In the rows, zero is written as 128.
Known rows, with every step that occurs
visifef tazep vatifi zinu fatep tonis: [137 120 142 118 109 129 113 104 176 126 158 209 155 136 113 124 127 141
 148 121 100 129 136  76 126 114 118 123 123 148 138 120 176 106 152 134
 117 129 145 162  99 123 139 109 149 132 214 115 153 159 147 166 151 123
 126 119 134 155 149 118 138  89 121 144 117 102 148 120 133]
vatifi zinu fatep tonis: [142 124 139 116 117 124 115 124 178 123 147 182 145 132 130 114 124 132
 146 128 110 123 130 104 132 113 130 129 128 130 143 119 179 113 156 134
 118 124 145 157 115 130 124  95 133 132 195 112 155 163 150 159 154 121
 122 124 134 155 128 116 134  97 116 132 121 105 143 124 129]
vazudev tonis vatifi: [126 110 135 104 128 141 137 101 151 125 151 159 130 137 137 101 134 118
 134 132  97 131 123 107 108 120 129 116 136 148 142 118 163 123 152 127
 117 137 142 164 113 125 129 109 240 135 183 107 152 143 142 135 139 119
 113 128 133 154 126 113 121 100 114 131 124 120 126  96 117]
tazep visifef vazudev: [128 103 135  97 134 141 116 117 163 132 135 160 120 133 121 105 119 123
 129 135  91 127 125 106 139 119 115 120 115 139 130 111 161 134 160 129
 119 131 142 150 100 128 124 134 189 116 160 132 132 155 159 150 137 117
 141 127 131 154 122 117 132 104 124 138 132 118 120 108 121]
tazep vatifi vazudev fatep tonis: [118 116 131 117 115 150 117 102 164 124 148 166 137 141 119 105 110 132
 149 132 117 132 122 108 120 122 130 118 124 151 124 124 165 112 157 128
 126 130 154 162 117 127 135  99 149 131 207 122 129 145 151 124 148 138
 127 132 125 157 146 123 134 103 109 141 123  97 136  85 118]
tonis govi: [130 112 131 111 127 138 133 123 167 118 139 151 135 131 120 108 119 129
 137 134 115 132 121 120 125 114 120 131 126 141 137 104 163 115 154 132
 143 134 153 158 104 138 133 104 185 115 102 122 152 140 144 130 132 125
 127 124 134 151 132 113 130 107 119 138 127 126 119 111 118]
zinu vatifi tazep: [129 123 130 129 131 134 124 119 179 121 149 171 156 132 113 116 125 113
 142 130  98 133 125 105 141 120 103 133 128 158 133 107 153 115 153 133
 111 126 159 168 106 124 135 143 122 114 142 109 151 142 139 148 150 120
 117 131 142 154 134 114 132 106 108 139 130  99 133 102 122]
zinu govi fatep tonis: [137 106 128 111 110 134 128 124 163 125 158 182 146 140 134 118 120 138
 138 131 126 127 116 121 125 118 137 132 141 129 132 123 171 108 158 142
 116 126 144 161 108 136 120 103 169 107 209 123 159 133 147 146 157 123
 123 122 140 163 130 107 131  97 125 131 127  94 131 113 124]
vatifi fatep: [129 120 127 117 134 134 125 125 160 123 135 146 140 127 135 101 132 135
 143 134 108 125 121 110 133 111 125 132 119 138 138 114 165 117 162 134
 129 119 159 159 106 135 126 115 146 112 126 118 140 138 139 131 147 115
 130 130 126 157 133 117 127 109 112 135 128 117 129 107 116]
govi fatep tonis vatifi bepezod: [103 114 135 111 116 138 136 102 176 121 150 197 128 143 131 110 129 130
 158 131 119 132 126 103  97 126 132 115 136 147 142 120 176 119 166 127
 127 135 140 155 110 132 110  91 224 126 186 108 156 128 145 138 162 113
 126 134 142 161 126 117 122  90 120 124 110  77 125  97 116]
tonis vatifi tazep: [118 123 133 123 136 140 131 117 167 118 140 154 145 130 118 105 130 120
 144 131 111 137 131 117 120 132 113 127 128 167 143 109 163 116 158 135
 124 133 150 162 107 123 130 123 162 119 152 101 151 137 138 147 145 121
 120 135 144 152 131 114 130  97 111 137 126 109 121  97 116]
zinu govi fatep: [141 102 128 111 128 135 125 118 152 127 151 172 150 136 136 115 124 128
 132 132 127 128 109 114 141 116 127 123 136 135 137 113 162 110 158 132
 115 125 143 158 102 139 133 122 186  95 158 121 157 138 147 141 153 125
 141 121 133 161 135 112 132 100 124 136 129 102 127 122 125]
vazudev fatep tonis govi: [124 106 128 113 113 137 140 127 178 122 142 168 139 136 118 104 116 146
 148 128 129 130 124 115 112 129 136 126 129 140 130 116 176  99 153 133
 137 142 151 155 122 138 117  85 187 130 186 117 146 146 152 112 138 127
 124 122 127 154 130 110 127 103 122 136 120 102 129  86 113]
vazudev vatifi fatep tonis govi: [113 113 122 117 113 139 153 120 186 120 141 155 139 134 141  95 130 147
 140 127 118 124 119 116  97 123 127 126 132 136 138 116 189 102 159 130
 139 135 160 158 108 137 127  70 196 131 198 121 150 144 149 120 140 118
 114 132 131 160 139 111 122 108 121 131 123 104 125 109 114]
tazep vatifi fatep tonis govi: [115 118 127 132 107 136 137 121 178 122 145 171 135 134 116 112 118 148
 137 126 114 129 129 105 112 114 124 131 125 155 135 122 176 107 164 117
 150 131 155 165 101 132 129  86 178 130 217 124 152 130 150 123 134 133
 122 127 134 156 151 118 131 101 112 139 122  94 127 116 112]
vazudev tonis: [140 107 134 103 131 144 135 119 152 128 146 159 130 132 135 101 129 124
 136 132  97 130 113 105 121 111 133 120 134 136 134 119 157 121 157 132
 119 132 150 163 113 128 134 110 181 131 167 114 143 142 145 135 145 121
 102 122 124 154 120 109 125 105 118 131 139 122 135  92 116]
govi fatep tonis vatifi: [111 113 137 114 115 130 136 108 164 130 147 189 135 140 132 112 132 138
 149 131 119 129 121 117  98 126 125 121 136 141 137 115 178 111 158 133
 118 134 136 160 114 134 118 102 207 123 176 106 159 136 142 144 150 112
 133 126 141 158 128 113 127  90 119 123 111 102 130  99 121]
govi fatep: [129 107 130 108 128 137 128 113 154 132 135 173 141 131 131 114 132 130
 145 133 114 129 109 116 129 114 119 118 132 126 130 106 163 118 156 125
 126 127 148 156 107 138 132 132 166 107 103 115 146 138 135 136 150 118
 151 122 129 160 131 119 131  98 122 131 126 111 133 108 122]
govi fatep tonis: [125 106 136 106 117 134 133 121 163 131 148 185 135 134 129 112 126 139
 150 131 121 127 109 116 119 116 130 127 133 127 128 117 176 112 161 138
 123 126 146 157 114 134 125 109 178 118 158 117 146 139 144 139 154 118
 136 122 135 162 128 113 129  94 119 129 128 102 136 101 120]
visifef vazudev tazep: [129 109 133  97 136 138 125 109 136 129 139 154 147 126 128  94 126 137
 127 130 106 131 119  95 135 119 120 123 132 144 133  99 168 122 167 134
 120 131 149 147 103 129 141 140 166 123 177 119 126 154 145 144 139 117
 132 127 115 155 122 109 128  99 120 146 135 123 113  83 122]
visifef tazep: [134 107 140 103 128 141 126 113 152 127 140 165 145 129 123 111 132 148
 147 131 104 131 118 103 128 120 123 128 124 139 138 102 160 120 155 147
 118 129 146 158 104 126 142 130 186  90 114 119 144 141 139 147 145 112
 129 119 132 151 129 109 131 101 120 144 128 135 130 100 119]
tazep vatifi fatep: [127 116 128 128 131 139 123 121 158 129 145 159 140 129 123 110 127 138
 136 132  99 125 124 103 134 106 118 125 120 154 131 117 159 116 163 116
 135 123 158 165  94 130 143 126 162 123 162 120 139 133 141 132 146 123
 135 128 129 157 145 126 133 102 109 140 126 101 124 114 114]
vazudev tazep vatifi bepezod: [132 113 135 112 131 150 121 107 162 126 162 173 146 130 117 102 119 118
 142 126 107 130 119  87 126 107 126 112 133 159 130 111 162 118 171 119
 128 132 155 159  98 122 141 140 168 135 184 122 124 135 142 138 146 122
 123 128 118 154 131 117 130  94 118 147 128  96 109  91 114]
zinu fatep tonis: [140 120 139 112 108 128 123 131 168 130 152 176 140 134 131 115 125 146
 148 136 111 122 125  99 121 100 132 140 129 143 137 122 175 111 157 143
 118 127 141 159 111 133 124  97 135 149 191 115 154 141 147 167 153 108
 118 122 139 158 121 112 129 101 114 131 127 112 147 110 127]
vatifi zinu: [138 118 132 110 135 131 120 117 161 121 138 152 143 129 121 102 128 110
 138 130 101 131 128 122 142 120 121 118 126 125 141 105 161 121 154 124
 130 125 151 155 114 129 134 126 135 110 109 118 146 158 142 145 150 128
 125 127 127 154 135 117 136 104 118 140 126 112 124 119 121]
vazudev tazep vatifi fatep: [131 115 126 123 132 140 120 116 150 132 145 155 154 125 128 102 131 134
 137 125 105 127 121  91 131 105 119 122 126 154 131 108 168 118 171 119
 128 125 159 161  97 127 143 137 145 132 201 120 123 133 140 133 143 119
 133 127 112 159 144 124 130 100 108 147 128 107 118  96 115]
zinu fatep: [148 115 135 109 123 130 116 124 163 129 145 171 145 132 133 115 130 135
 145 137 107 122 120 100 141  97 121 131 130 145 139 110 163 120 154 136
 119 128 146 157 104 135 135 123 144 129 132 113 151 142 143 155 146 111
 129 123 130 155 121 118 132 104 111 136 130 120 140 112 128]
visifef tazep vatifi: [129 109 140 111 126 147 122 104 158 131 149 179 149 130 111 116 130 144
 139 129  99 130 122  97 128 115 112 124 123 151 130 107 154 121 156 131
 123 129 148 163  94 121 149 137 182 100 150 119 141 141 138 149 142 121
 146 119 133 152 141 117 137  94 118 151 127 123 128 104 121]
tazep vatifi fatep tonis: [115 117 131 125 117 138 128 125 169 132 148 168 143 132 122 108 126 142
 141 130 106 123 128 107 116 108 124 129 124 147 132 127 172 106 161 127
 130 121 150 167 104 126 131 111 158 137 214 122 144 129 148 136 150 120
 120 127 134 161 143 121 135  98 110 136 127 103 131 108 114]
govi fatep tonis vatifi tazep: [105 116 131 128 122 136 138 114 182 123 149 184 141 137 121 112 132 128
 152 127 125 137 123 115 104 136 123 117 135 153 136 117 182 113 164 135
 119 133 146 163 110 127 121  98 172 131 209 103 157 132 138 145 155 119
 125 130 152 160 135 115 130  88 118 127 117  84 130  94 119]

Rows
[114 116 132 123 121 142 132 131 192 119 152 172 124 137 111 108 124 124
 149 125  99 134 136 121 110 137 116 118 115 160 139 126 179 123 161 139
 118 138 141 169 112 120 113 111 172 132 217 117 142 134 153 155 145 119
 109 132 155 156 126 114 134  93 113 130 123  98 124 109 117] -> fatep tonis vatifi tazep visifef
[117 119 123 125 115 135 138 131 180 115 144 161 137 132 127 104 122 149
 142 129 118 129 128 109 112 114 140 138 122 138 142 117 183 104 162 140
 146 132 158 161 106 139 122  72 184 125 182 125 152 134 147 123 140 117
 110 130 135 155 136 109 127 107 114 133 125 102 125 109 113] -> vatifi fatep tonis govi
[136 111 137 112 129 144 122 113 145 134 153 164 147 130 116 105 124 128
 133 127 100 127 123 100 131 109 118 120 128 154 128 106 162 123 162 126
 122 130 151 160 101 123 147 152 140 138 179 115 125 134 141 144 140 119
 134 120 116 156 136 117 133  98 112 149 134 119 116  96 119] -> vazudev tazep vatifi
[138 120 133 121 109 120 125 123 188 113 147 183 142 138 125 115 117 137
 142 125 115 129 133 101 123 113 127 131 128 137 146 117 186 100 153 125
 140 132 146 152 110 137 120  75 152 140 182 119 163 160 152 145 142 128
 124 124 134 152 137 114 131 100 119 132 119  98 142 130 128] -> vatifi zinu fatep tonis govi
[116 104 129 115 136 147 139  92 161 118 142 167 139 134 133  97 128 124
 127 129 100 143 127  88 111 136 120 107 137 167 142 119 165 122 161 127
 115 140 148 160 103 121 126  98 228 147 232  99 151 151 148 135 140 133
 100 135 141 151 129 111 126  97 119 139 134 112 122  89 118] -> visifef vazudev tonis vatifi tazep
[112 113 126 114 111 139 134 106 175 120 164 199 136 145 138 114 117 121
 143 129 126 131 125 100 102 128 142 120 139 144 146 124 174 106 165 129
 120 133 136 160 103 135 112  84 217 115 232 118 171 131 149 141 166 122
 114 133 143 161 127 111 122  91 122 127 109  69 122 110 120] -> zinu govi fatep tonis vatifi bepezod
[122 106 127 118 136 149 130 116 188 120 149 164 118 138 123 104 131  97
 144 122  92 138 125 102 115 136 117 104 120 158 138 127 168 133 158 131
 114 139 146 171 107 118 120 107 208 138 205 113 142 139 148 147 143 119
 105 131 143 151 127 117 124 103 119 132 132 104 129 109 117] -> vazudev tonis vatifi tazep visifef
[121 114 136 111 114 137 143 127 172 119 146 160 135 135 118 107 117 150
 141 131 119 129 127 123 113 117 135 133 129 135 138 113 175 108 157 140
 142 134 150 158 112 132 124  84 178 127 158 119 156 136 148 137 138 124
 110 124 138 154 129 105 129 102 118 134 127 123 123 104 115] -> fatep tonis govi
[122 104 126 113 125 138 135 112 164 125 135 178 137 136 128 114 126 139
 140 133 126 131 108 113 122 118 121 118 131 133 133 106 170 109 154 117
 143 135 149 152 101 142 133 108 204 111 111 122 155 139 140 126 139 126
 150 120 133 155 138 118 126 101 124 134 127  98 126 120 120] -> tonis govi fatep
[143 107 122 114 128 131 132  99 172 123 144 184 159 140 146 104 127 104
 126 124 118 129 110 124 135 128 121 107 143 117 137 113 173 109 150 116
 111 126 151 155 105 138 137 114 174 105 177 115 153 167 148 135 161 133
 143 129 125 162 147 119 130  98 132 136 123  97 127 135 129] -> vazudev vatifi zinu govi fatep
[123 121 132 122 115 133 118 128 200 124 156 185 128 141 124 122 126 121
 152 124 102 130 137  97 120 125 118 124 113 169 141 129 185 122 158 140
 116 136 132 162 105 123 114  96 165 144 243 106 153 140 152 169 146 108
 124 134 153 154 123 118 130  93 112 127 118  91 142 119 128] -> zinu fatep tonis vatifi tazep visifef
[117 111 128 109 112 142 130 105 173 112 137 163 131 141 132  97 109 139
 149 133 133 135 115 109 114 130 134 126 122 144 135 115 177 100 158 136
 141 136 152 154 123 137 125  69 172 118 165 128 138 146 156 114 133 136
 120 131 124 155 138 113 126 112 113 139 121 105 136  89 116] -> vatifi vazudev fatep tonis govi
[121 123 132 114 135 128 122 104 162 118 136 160 144 135 127 101 132 108
 141 128  96 132 138 121 126 133 115 114 127 142 149 104 164 120 151 118
 127 129 143 157 112 128 131 127 180 122 131 111 153 157 144 150 144 125
 131 134 130 153 137 120 135  98 116 134 112 110 122 120 119] -> tonis vatifi zinu
[134 126 133 118 126 119 112 102 168 123 141 175 147 137 136 113 133 113
 141 129 100 127 139  98 133 123 116 123 127 149 150 108 172 123 149 120
 123 129 140 152 105 132 130 120 173 137 154 107 163 161 143 160 147 123
 148 132 133 151 133 123 129  97 112 134 110 108 135 128 133] -> tonis vatifi zinu fatep
[113 121 141 110 114 135 136 116 165 123 151 167 138 135 129 105 129 135
 143 132 105 128 136 125 106 127 130 132 131 145 142 116 169 119 156 140
 121 133 135 163 118 127 124 110 190 133 186 107 153 138 146 151 144 111
 118 129 147 156 123 109 131  93 113 129 112 114 126 103 116] -> fatep tonis vatifi
[117 110 127 130 115 136 135 118 182 116 159 180 151 142 132 116 124 124
 140 124 131 138 128 114 114 146 126 126 140 157 145 123 179 112 160 141
 112 131 145 166 104 130 119  91 190 120 252 104 170 130 147 149 159 126
 107 131 155 160 141 110 130  92 123 132 120  79 128 113 123] -> zinu govi fatep tonis vatifi tazep
[124 121 122 124 130 131 122 116 165 124 144 161 157 131 129 115 134 117
 137 132  98 123 125  97 138 106 115 136 121 142 138 105 161 113 155 132
 115 117 155 166 104 130 130 136 159 112 146 114 151 145 139 134 147 109
 133 130 130 157 134 122 126 113 101 136 118  98 132 107 119] -> zinu vatifi fatep
[136  96 130  94 134 147 128 107 160 132 139 164 110 134 130  99 120 110
 125 130  90 131 119  91 126 118 129 110 125 138 128 121 164 125 160 125
 114 137 144 156 106 126 125 117 220 135 213 127 134 157 160 136 137 122
 112 125 125 154 123 114 125 103 125 137 140 126 127 101 120] -> tazep visifef vazudev tonis
[105 122 133 105 131 140 120  99 148 118 135 158 137 141 137  99 124 121
 142 140 104 134 128 115 120 126 116 127 123 152 148 108 160 119 160 129
 126 128 146 160 110 130 143 114 182 118 124 123 148 140 146 149 139 127
 127 138 133 155 133 120 127 104 106 137 114 117 121 102 120] -> tonis vatifi vazudev
[135 114 135 115 103 128 129 130 179 121 151 179 138 136 131 118 120 152
 143 132 118 124 127  96 117 103 130 138 128 146 139 119 181 111 156 137
 136 135 143 157 105 140 123  79 165 139 185 114 163 140 150 150 137 117
 122 119 136 153 127 112 126 102 114 133 125 110 142 110 127] -> zinu fatep tonis govi
[114 117 131 127 119 142 131 115 181 116 149 166 143 139 118 103 127 129
 153 124 125 137 130 117 113 146 128 120 127 167 136 119 175 106 154 144
 118 138 147 160 120 124 114  96 173 140 216  98 143 143 144 131 151 119
 120 133 144 156 128 113 129  93 116 134 117  88 131  77 112] -> vazudev fatep tonis vatifi tazep
[123  97 131 101 118 142 121 115 178 131 140 179 121 134 117 101 117 132
 145 128 109 129 125 105 122 130 127 116 118 141 124 121 175 116 156 139
 111 136 138 149 117 127 109 112 191 126 202 128 125 164 167 123 143 115
 133 124 127 157 121 114 127  97 122 133 127 102 129  87 119] -> tazep visifef vazudev fatep tonis
[112 120 135 109 131 142 130 107 163 118 151 168 132 137 128 108 124 115
 146 134 101 130 133 106 115 121 129 120 130 154 146 111 157 125 160 124
 132 135 144 156 106 128 125 112 204 121 141 112 150 133 143 143 150 121
 118 135 135 152 121 117 125  98 117 134 111 104 117 100 112] -> tonis vatifi bepezod
[112 113 130 126 114 140 136 112 178 122 148 181 145 132 113 114 126 163
 145 123 114 133 129  84 102 120 125 130 122 153 137 118 178 104 162 134
 142 133 152 164  96 129 137  91 202 110 202 127 154 131 148 132 135 125
 120 123 141 152 153 114 131  95 115 148 121 102 130 109 115] -> visifef tazep vatifi fatep tonis govi
[115 119 125 121 132 133 129 112 156 122 135 155 143 132 136 105 139 128
 143 134 102 128 135 104 119 122 122 126 122 148 145 110 169 121 158 128
 129 128 149 159 105 133 128 121 192 124 139 110 150 136 140 137 145 112
 140 134 132 157 130 121 126 100 107 132 112  99 122 101 115] -> tonis vatifi fatep
[120 121 121 128 112 124 138 119 188 114 145 166 144 135 126 113 120 136
 138 128 110 127 131  96 111 110 129 142 125 145 138 113 179  99 158 131
 132 130 156 166 107 136 123  96 170 124 193 120 164 138 148 123 141 116
 116 129 140 155 139 114 124 110 105 133 115  85 131 109 119] -> zinu vatifi fatep tonis govi
[110 111 127 102 119 139 137 109 182 130 136 167 123 132 140  95 132 134
 136 129  93 123 126 105 111 120 121 119 121 129 129 124 189 118 165 132
 111 130 148 154 103 128 116 101 197 134 243 126 130 155 160 131 147 109
 126 137 134 164 127 118 127 101 123 134 125 106 123 102 119] -> tazep visifef vazudev vatifi fatep tonis
[151 119 131 115 131 123 112 114 167 124 140 172 149 134 133 113 125 121
 142 130 100 125 123  96 148 105 122 125 123 136 144 110 167 118 152 124
 123 123 145 150 107 133 132 114 139 130 136 113 151 160 143 158 149 126
 141 126 123 152 131 122 133 103 117 134 121 111 142 126 130] -> vatifi zinu fatep
[118 113 133 113 113 136 136 110 164 126 145 171 136 138 129 101 131 133
 150 131 118 129 134 120 101 135 135 123 132 154 136 115 172 112 150 138
 119 139 138 158 120 129 115 108 194 136 189 108 144 144 149 127 148 113
 131 127 132 155 125 114 123  94 114 129 111 102 130  79 114] -> vazudev fatep tonis vatifi
[129  97 130  99 130 141 116 108 163 131 129 168 124 132 119 103 123 119
 138 131 104 130 121 104 139 127 120 114 116 143 124 111 163 125 154 122
 116 137 148 145 110 129 120 140 213 116 171 127 122 163 158 123 140 120
 156 126 125 154 124 119 128 104 125 139 131 105 125  93 121] -> tazep visifef vazudev fatep
[121 119 124 101 133 136 103 101 177 126 148 163 136 139 129 106 119 104
 141 125  94 130 117  89 140 112 109 128 111 148 133 103 168 119 162 134
 101 127 154 160 110 123 136 151 126 108 161 133 123 144 151 157 136 114
 126 137 119 155 132 123 124 114 102 143 124 110 126 108 130] -> zinu vatifi vazudev tazep visifef
[107 110 129 127 120 140 131 118 193 126 149 195 124 140 118 116 130 119
 157 123 114 137 122 117 105 138 116 107 122 153 133 125 182 121 162 134
 119 136 142 164 108 124 109 107 177 128 214 110 145 137 146 148 149 115
 135 130 156 158 132 119 128  90 120 126 117  74 131 114 120] -> govi fatep tonis vatifi tazep visifef
[108 113 127 109 114 133 124  97 163 118 148 180 140 152 151 107 117 129
 137 133 131 134 122 115 110 135 133 127 132 141 147 121 178 114 163 138
 114 127 141 161 106 137 124  82 182 112 224 125 167 136 152 153 153 130
 117 138 148 163 141 116 126  99 115 130 112  82 127 114 128] -> zinu govi fatep tonis vatifi vazudev
[117 127 139 115 122 128 130 107 169 119 146 172 138 136 126  99 128 122
 144 126 102 131 141 128 111 134 125 120 130 134 148 114 174 117 155 133
 124 131 139 158 120 126 123 104 179 129 184 112 156 156 148 147 151 120
 118 133 140 156 134 115 133  93 116 132 107 102 127 117 119] -> fatep tonis vatifi zinu
[ 97 118 134 106 121 135 126  90 156 123 142 180 136 142 145  97 130 137
 150 126 128 134 115 100 102 130 132 121 130 142 139 107 187 109 174 136
 120 131 148 157 116 132 128 107 164 124 221 117 139 137 141 148 145 118
 127 135 130 162 135 116 123  97 112 134 113  93 130  90 124] -> govi fatep tonis vatifi vazudev tazep
